Every row comes from one small tree of marks. Brackets hold a mark, then the marks that hang from it, in alphabetical order. Every link used is in the known rows. Which tree was each row made from?
In the rows, zero is written as 128.
Known rows
(nuku vofu): [118 128 120 134 127 137  95 111 161  44 150  93 114 118  50 158  96 131
  68  99]
(vofu guvon (nuku pibu)): [120 119 135 147 118 149  83 106 104 129 107 122 125 105 123 151 124 138
 112 152]
(guvon (vofu (nuku pibu zago) siba) zegu): [131 113 112 135 143 155 144 117  84 177 100 148 167 118 177 133 166 116
 114 182]
(guvon zegu): [115 138 115 112 120 150 102 138 135 123 116 124 142 115 121 128 134 166
 112 125]
(pibu nuku tipop): [121 105  97 157 144 144  87 110 140  92 116  72 145 116  48 162  97 105
  97 122]
(guvon (vofu (nuku zago)) zegu): [122 126 104 129 149 146 136 127 107 168 104 163 164 116 156 125 163 142
 115 154]
(zegu guvon): [116 138 133 118 116 123  95 145 146 106 104 130 132 110 147 144 122 164
 111 118]
(guvon (vofu nuku siba) zegu): [126 118 125 120 143 152 147 133 104 171  89 178 131 111 159 126 170 126
 121 190]
(nuku (pibu tipop) vofu zago): [126 112  95 178 133 144  86  79 129  58 173  12 200 133  76 172  83 103
  42 104]
(pibu nuku): [122 112 101 142 139 143  93 111 129  91 113 102 124 114  62 161 103 117
 112  92]
(guvon (vofu (nuku (pibu tipop) zago) siba) zegu): [130 110 111 140 145 155 142 117  88 178 102 138 173 118 171 133 164 112
 109 193]
(vofu (guvon zegu) (nuku pibu zago) siba): [141 114 133 151  90 171 124  93  83 160  97 126 167 122 174 147 144 107
 110 201]
(pibu (nuku (vofu (guvon zegu) siba) zago) tipop): [134 104  95 173  99 155 107  85 150  78 128  53 183 122  68 151  98  84
  73 163]
(rafu (leme tipop)): [115 121 111 120 125 137  97 123 133 120 131 130 142 121  46 181 100 137
  93 129]
(vofu (guvon zegu) (nuku (pibu tipop))): [116 125 127 145 103 157  84 115 112 149 102 108 153 106 144 131 134 148
 115 180]
(vofu guvon siba): [135 113 153 122  96 150 111 113 127 115 105 144 102 101 118 144 132 129
 104 206]
(rafu leme): [120 131 100 123 126 129  97 125 140 128 128 148 129 115  68 181 101 130
  94 111]

Which tree is each row?
[127 118  90 157  99 150 100  87 146  73 131  76 169 118  76 145 100 113
  89 111]
(pibu (nuku (vofu (guvon zegu)) zago))
[126 125 136 126  82 152 109 109 159  70 131 109 118 107  95 132 118 131
  80 176]
(nuku (vofu (guvon zegu) siba))
[136 105 151 147 108 160 110  99  90 136  96 135 113 111 136 161 132 103
 111 197]
(vofu guvon (nuku pibu) siba)
[120 127 124 134 137 120 112 133 117 140  99 141 155 110 179 143 140 146
 113 136]
(zegu (guvon (vofu (nuku pibu zago))))
[125 124 140 123 132 124 127 142 124 139  86 168 124 107 174 143 148 136
 117 163]
(zegu (guvon (vofu nuku siba)))
[127 118 131 139 134 126 123 131 114 143  94 137 156 113 181 148 142 125
 107 168]
(zegu (guvon (vofu (nuku (pibu tipop) zago) siba)))
[129 112  87 162 126 145 103  86 141  58 138  72 159 129  51 167  88  95
  81  79]
(pibu (nuku vofu zago))
[124 119 122 108 135 147 138 137 116 159 101 161 133 103 157 116 168 143
 116 193]
(guvon (vofu siba) zegu)
[139 123 120 146  81 155 124  87 146  75 143  95 169 125 108 142 115 113
  65 166]
(nuku (vofu (guvon zegu) siba) zago)
[118 119 100 143 100 148  89 102 155  70 123  86 133 106  66 137 102 125
  99 118]
(pibu (nuku (vofu (guvon zegu))))
[112 114 111 158 133 140  71 100 142  53 162  25 149 116  62 162  86 120
  57 115]
(nuku (pibu tipop) vofu)
[129  97 129 144 170 141 128 115  92 147 104 144 121 111 125 160 145  99
 102 180]
(guvon (vofu (nuku (pibu tipop)) siba))
[129 106  90 177 114 146  91  83 157  65 137  46 179 119  48 157  86  94
  68 135]
(pibu (nuku (vofu guvon) zago) tipop)
[138 106 108 167 121 152 110  74 112  62 162  42 178 135  96 178  94  86
  51 114]
(nuku pibu (vofu siba) zago)
[127 100 103 165 127 149  99  97 155  59 127  58 139 121  33 166  88  79
  76 138]
(pibu (nuku (vofu siba)) tipop)
[125 123 115 159 103 160  94 100 102 152 111  99 189 118 153 138 131 136
 104 173]
(vofu (guvon zegu) (nuku (pibu tipop) zago))
